Known rows, with every way that one mark hangs from another:
J_85{J_398{J_590 J_924} J_767 J_854}: [-0.77 -1.75 -1.02 -2.01  0.66  1.79 -1.50 -3.08 -1.20  0.72 -1.12 -1.72
 -0.34  3.54 -1.88  2.21 -0.42 -1.34  2.04 -0.04  0.41 -6.75 -0.11 -2.03]
J_797{J_767{J_85 J_590}}: [-1.42 -2.29 -2.17 -0.81 -0.54  2.42 -0.66 -1.20 -1.14 -0.18 -0.59 -0.21
 -2.70  1.51 -1.47  1.33  0.03  0.08  1.12  0.32 -1.46 -3.10  3.60  0.51]
J_590{J_398{J_85 J_924} J_767}: [-0.86 -3.15 -1.46 -3.20  1.16  1.45 -0.34 -1.35 -2.38 -2.53  0.52 -0.43
 -1.43  0.49 -2.22  1.71 -0.41 -1.04  0.95  0.93 -0.93 -6.40  0.81 -1.89]
J_924{J_398{J_85{J_854} J_590{J_767{J_797}}}}: [-0.75 -2.08 -1.37 -0.90  0.10  2.39 -1.42 -4.12  0.09  0.47 -0.87 -1.36
 -6.02 -0.18 -0.36  2.18  2.07  0.47  1.67  0.50  0.12 -6.31 -0.73 -2.54]
J_924{J_398}: [-0.55 -2.58 -0.79 -0.40 -0.98  1.84 -0.39 -2.96 -0.54 -0.68  0.57 -0.42
 -3.23  0.20  0.47  1.05  1.71  0.89 -1.07  0.45 -0.82 -2.33  0.42 -2.32]
J_590{J_398}: [-0.25 -4.36 -1.04 -1.69  0.20  1.22  0.02 -1.57 -1.87 -0.60 -0.10 -0.52
 -2.39 -1.61  0.46  0.64 -0.86  0.23 -0.99 -0.13 -0.94 -3.77 -0.75 -1.72]
J_767{J_85{J_398{J_924} J_854} J_590 J_797}: [-2.85 -2.02 -1.89 -5.31  1.31  3.36 -0.94 -0.86 -2.48 -0.11 -0.88 -0.90
 -1.88  4.42 -0.15  2.46  1.64 -3.02  2.12  0.69 -0.32 -3.66 -0.58  1.71]
J_924{J_398{J_590}}: [ 0.20 -1.90 -1.70  0.83 -1.50  2.09 -1.05 -3.95 -0.81  0.00 -0.21 -0.72
 -3.74 -0.12  0.59  0.77 -0.24  1.63 -0.90 -0.32 -0.66 -2.91 -0.74 -3.00]
J_398{J_85 J_590 J_924}: [ 0.03 -0.98 -1.68 -2.89 -0.32  2.90 -1.84 -3.05 -3.01 -1.36 -0.40 -0.61
 -0.02 -0.19 -2.08  1.54 -1.63  0.92 -0.09 -0.79 -0.41 -5.79 -1.22 -2.05]
J_590{J_398{J_85}}: [-0.50 -3.66 -0.85 -2.35  0.73  1.58 -0.19 -1.79 -2.42 -0.87  0.58 -0.63
 -2.02 -0.67 -0.47  1.11 -0.63  0.32 -0.76 -0.42 -0.69 -4.46 -0.67 -2.22]
J_262{J_767{J_85{J_854} J_590{J_398} J_797}}: [-2.10 -4.26 -1.62 -2.34  1.60  2.39  0.55 -0.27 -3.02  1.20 -1.05 -0.53
 -4.64  1.74  1.72  2.44  0.70 -1.26  1.93  1.21 -1.09 -4.15 -1.46  0.80]
J_797{J_767}: [-0.15 -3.21 -0.63 -0.33 -0.88  1.50 -0.52 -2.33 -0.37 -0.85 -0.23 -0.62
 -1.31 -0.77 -1.71  1.15 -0.18  2.21  0.25  0.19 -0.94 -4.57  2.29 -1.45]
J_767{J_85 J_590{J_398} J_797}: [-1.73 -3.97 -2.70 -2.63  0.26  2.76 -0.19 -0.30 -2.78 -0.37 -1.02 -0.22
 -4.95 -0.84  1.18  1.33  0.14 -2.27  0.43  0.42 -1.39 -2.40 -1.09  1.43]
J_924{J_398{J_85{J_767{J_797} J_854}}}: [-1.63 -2.48 -0.15 -2.03  0.38  1.96 -0.90 -3.26  0.05  0.36 -0.01 -1.28
 -5.51  1.41 -1.35  2.91  4.24 -0.76  1.70  1.13  0.49 -5.92  0.55 -1.90]
J_590{J_398{J_85 J_924}}: [-0.86 -3.04 -1.23 -4.10  0.90  1.61 -0.35 -1.44 -3.21 -2.33  0.90 -0.45
 -0.84  1.63 -1.67  1.65 -1.19 -0.11  0.10  0.03 -0.55 -5.29 -0.83 -2.05]
J_262{J_767{J_85 J_590 J_797}}: [-1.46 -2.63 -1.66 -0.98 -0.14  3.90 -0.18 -0.73 -3.22  0.09 -1.04 -0.02
 -2.50 -1.09  0.99  2.10  1.55 -0.97  0.67  1.06 -2.04 -2.55 -0.97  2.02]
J_262{J_767{J_590}}: [-0.40 -2.80 -0.34  0.09  0.24  3.09 -0.05 -1.56 -2.34 -0.48 -0.04  0.20
 -0.56  0.64  0.70  0.98  0.13  0.30 -1.01  0.98 -2.31 -4.33  0.41 -1.06]
J_398{J_85{J_767{J_797} J_854} J_590 J_924}: [-0.76 -1.60 -1.20 -3.75  0.43  2.64 -2.18 -3.08 -1.85 -0.08 -1.68 -1.34
 -2.67  0.07 -2.88  3.06  0.55 -0.73  2.53  0.24  0.63 -8.56 -1.16 -1.08]
J_797{J_767{J_85 J_590{J_398}}}: [-1.55 -3.75 -2.66 -0.74  0.25  1.44  0.19 -0.56 -1.58 -0.43 -0.17 -0.38
 -3.77  2.75 -0.77  1.11 -1.50 -0.21  1.33  0.38 -1.43 -3.20  2.77 -0.20]
J_767{J_85{J_854} J_590{J_398}}: [-1.98 -3.64 -2.07 -3.53  1.56  1.80 -0.27 -0.63 -2.02  1.24 -0.88 -0.40
 -4.76  2.34  0.88  1.43 -0.14 -2.07  0.96  0.13 -0.46 -3.84  0.79 -0.34]
J_85{J_854}: [-0.64 -3.13 -0.06 -3.26  0.49  1.83 -0.99 -2.39 -0.78  0.82 -0.92 -0.69
 -2.28 -1.20 -0.03  1.46  1.10  0.37 -0.20 -0.02 -0.10 -5.13  0.25 -1.62]
J_262{J_767{J_590 J_797}}: [-0.59 -3.29 -0.44 -0.45  0.00  3.66 -0.15 -1.45 -2.42 -0.79 -0.54 -0.02
 -1.66 -1.18  1.08  1.40  1.11  0.09 -0.57  1.34 -2.22 -4.49 -1.19  0.25]

Rows:
[-1.47 -3.12 -2.92 -3.07  0.39  1.39 -0.17 -0.47 -2.70 -1.53 -0.59 -0.31
 -2.64 -0.34 -1.24  2.05 -0.04 -2.22  2.00  0.94 -0.97 -3.88  0.83  0.29]
J_590{J_398{J_924} J_767{J_85}}
[-0.40 -1.72 -1.54  0.72 -1.17  2.63 -1.42 -4.05 -0.80 -0.17 -0.45 -1.25
 -4.87 -0.73 -1.22  2.09  1.63  0.04  0.90  0.18 -0.25 -5.00 -0.96 -2.09]
J_924{J_398{J_85{J_767{J_797}} J_590}}
[-2.68 -1.84 -1.84 -3.38  1.30  1.98 -0.57 -1.09 -1.21 -0.11 -0.02 -1.05
 -0.66  7.92 -2.11  2.37  0.12 -0.96  3.13  0.67 -0.35 -4.30  3.25  0.01]
J_797{J_767{J_85{J_398{J_924} J_854} J_590}}
[-1.29 -3.19 -0.64 -0.59  0.22  3.21 -0.75 -1.71 -0.88 -0.45 -0.68 -0.92
 -1.87  0.84 -0.13  1.26  1.82 -3.02  0.07  0.95 -1.44 -4.41  0.48  0.43]
J_85{J_398 J_767{J_590 J_797}}
[-1.19 -2.34 -1.50 -0.64  0.42  2.89 -0.46 -2.41 -2.67  2.66 -1.66 -1.85
 -1.73  0.54  1.49  2.87  0.62  0.30  2.39 -0.42 -0.28 -3.07 -3.54  0.44]
J_262{J_767{J_85{J_398{J_590} J_854} J_797}}
[-1.96 -2.78 -1.11 -2.46  0.84  3.42 -0.33 -0.95 -2.56  1.35 -1.44 -0.37
 -3.46  0.73  1.09  2.64  2.19 -1.11  1.73  1.18 -1.15 -3.98 -0.70  1.48]
J_262{J_767{J_85{J_854} J_590 J_797}}
[-1.98 -2.09 -0.62 -5.04  1.43  3.17 -1.63 -1.64 -1.72 -1.17 -0.76 -0.56
 -2.76  2.69 -2.82  2.81  2.16 -2.83  1.92  1.46 -0.19 -8.49  1.15 -0.26]
J_398{J_85{J_767{J_590 J_797} J_854} J_924}
[-1.50 -1.33 -2.40 -2.21  0.23  1.49 -1.10 -2.53 -1.41  0.89 -0.89 -1.83
 -0.61  5.21 -2.17  2.65 -1.44  0.91  3.65 -0.63  0.50 -4.46  0.92 -0.91]
J_797{J_767{J_85{J_398{J_590 J_924} J_854}}}
[-0.83 -4.10 -1.31 -0.56  0.64  1.73 -0.19 -1.16 -1.39 -0.59 -0.30 -0.22
 -3.42  0.95 -0.44  0.75 -0.49 -2.48 -0.20  0.89 -1.41 -5.52  1.78 -1.36]
J_85{J_767{J_590{J_398}}}
[-1.25 -2.15 -1.54 -0.42  0.09  3.33 -0.09 -0.92 -3.15  0.40 -0.47  0.13
 -1.33  0.70  0.63  1.71  0.77 -0.83  0.26  0.76 -2.10 -2.38  0.78  0.73]
J_262{J_767{J_85 J_590}}
[-0.82 -3.19 -0.88 -1.19 -0.39  3.29 -1.13 -1.67 -0.99 -0.71 -1.40 -0.25
 -3.45 -1.96 -0.73  1.32  1.78 -2.32 -0.05  1.23 -1.52 -5.43  1.01  0.60]
J_85{J_767{J_590 J_797}}
[-0.69 -1.36 -0.97 -0.15  0.09  1.69 -1.50 -4.34 -0.08  1.50 -0.29 -1.42
 -4.75  2.63 -1.57  2.25  1.37  0.21  1.46  0.04  0.59 -6.29  0.89 -3.92]
J_924{J_398{J_85{J_767 J_854} J_590}}
[-1.29 -2.25 -1.01  0.13  0.14  2.54  0.42 -1.42 -2.93  0.92  0.16 -1.00
  0.72  1.26  0.74  2.22  1.27 -0.22  0.75  0.07 -1.39 -0.92 -0.80  0.40]
J_262{J_767{J_85{J_398}}}
[-0.94 -2.00 -0.69 -1.27  0.47  3.08 -1.29 -2.01 -1.42 -0.57 -0.09 -0.23
 -1.93  0.79 -2.06  1.36  1.21 -2.15 -0.33  0.48 -1.31 -6.06  2.58 -1.19]
J_398{J_85{J_767{J_590}}}
[-1.30 -2.28 -2.05 -2.46  0.12  2.81 -1.32 -2.62 -1.83  2.31 -2.19 -1.89
 -2.99 -0.23  0.99  2.28  0.65 -0.59  1.79 -1.13  0.39 -2.90 -2.92  0.67]
J_767{J_85{J_398{J_590} J_854} J_797}
[-1.95 -2.88 -0.57 -1.98  0.96  2.63  0.24 -1.41 -2.45  1.86 -0.80 -1.51
 -1.41  1.12  1.27  3.10  2.61 -0.43  2.20  0.43 -0.46 -2.51 -2.24  1.18]
J_262{J_767{J_85{J_398 J_854} J_797}}
[-1.47 -4.26 -0.26 -2.50  2.36  2.49  0.37 -1.17 -2.70  0.12  0.11 -0.64
 -3.38  2.69  0.85  2.15  0.38 -0.22  0.98  1.09 -1.06 -6.62 -1.67 -1.47]
J_262{J_767{J_590{J_398{J_85{J_854}}} J_797}}
[-1.09 -2.16 -0.65 -1.97  0.14  1.96 -0.70 -1.97 -1.60 -1.29  0.11 -1.03
  1.03  2.32 -2.09  1.93  0.93 -2.04  0.78  0.72 -0.69 -4.69  0.92 -0.77]
J_85{J_398{J_924} J_767}
[-1.82 -4.14 -1.31 -4.31  1.56  1.83 -0.59 -0.83 -1.62 -1.05 -0.99 -0.57
 -4.26  2.96 -1.18  2.11  0.47 -3.01  1.95  1.87 -0.40 -7.88  0.17 -0.37]
J_85{J_767{J_590{J_398{J_924}} J_797} J_854}
[-2.26 -1.87 -1.70 -4.04  1.27  1.91 -0.76 -1.34 -1.52  0.14 -0.79 -1.17
 -0.89  2.90 -1.36  2.78  2.03 -2.64  2.86  0.88 -0.03 -4.19  1.43  0.37]
J_590{J_767{J_85{J_398{J_924} J_854}}}
[-1.01 -2.73 -1.31 -1.15 -0.64  3.12 -0.01 -1.22 -3.20  0.35 -1.01 -0.47
 -1.89 -3.18  0.75  2.64  2.16  0.23  1.07  0.65 -1.33 -2.03 -1.97  1.77]
J_262{J_767{J_85 J_797}}
[-0.48 -2.04 -1.65 -1.19 -0.65  2.72 -1.43 -2.77 -1.93 -0.90 -1.26 -1.55
 -0.48  0.00 -1.51  2.10 -0.20 -1.37  1.38  0.13 -0.45 -5.45 -2.05 -0.17]
J_85{J_398{J_590 J_924} J_767{J_797}}
[-0.14 -1.62 -1.63 -1.65 -0.32  2.55 -1.25 -2.94 -2.38 -0.97 -0.43 -1.17
  1.15  1.59 -0.64  1.13 -1.87  0.30 -0.03 -0.69 -0.61 -4.04 -1.82 -1.66]
J_85{J_398{J_590 J_924}}
[-1.12 -2.90 -0.32 -2.03  0.91  2.33 -1.22 -1.99 -0.32  0.87 -1.19 -0.44
 -3.29  1.34 -0.97  1.45  1.60 -2.39  0.46  1.00 -0.54 -6.78  2.83 -1.23]
J_85{J_767{J_590} J_854}
[-1.06 -3.79 -2.49 -1.33  0.23  1.31 -0.02 -0.85 -1.90 -0.05 -0.86 -0.50
 -3.87 -2.28 -0.05  1.54  0.46 -1.65  1.26  0.50 -1.07 -2.96  0.88  0.18]
J_590{J_398 J_767{J_85}}
[-0.91 -3.52 -0.07 -2.78  0.19  2.08 -1.16 -2.30 -0.38  0.78 -1.77 -1.04
 -3.88 -2.69 -0.93  2.35  2.86 -1.33  1.29  0.87  0.08 -6.47  0.23 -0.10]
J_85{J_767{J_797} J_854}
[-1.92 -3.60 -1.17 -6.05  2.20  2.44 -0.67 -1.01 -2.66 -1.66 -0.05 -0.51
 -3.41  3.68 -0.91  2.06 -0.12 -1.45  1.12  0.89 -0.32 -7.27 -1.04 -1.09]
J_767{J_590{J_398{J_85{J_854} J_924}} J_797}
[-1.56 -2.54 -2.17 -2.77 -0.45  3.80 -1.06 -0.92 -2.37 -0.19 -1.52 -0.08
 -3.77 -2.03  0.59  1.48  1.66 -2.00  0.07  0.31 -1.46 -2.37 -0.28  2.16]
J_767{J_85 J_590 J_797}
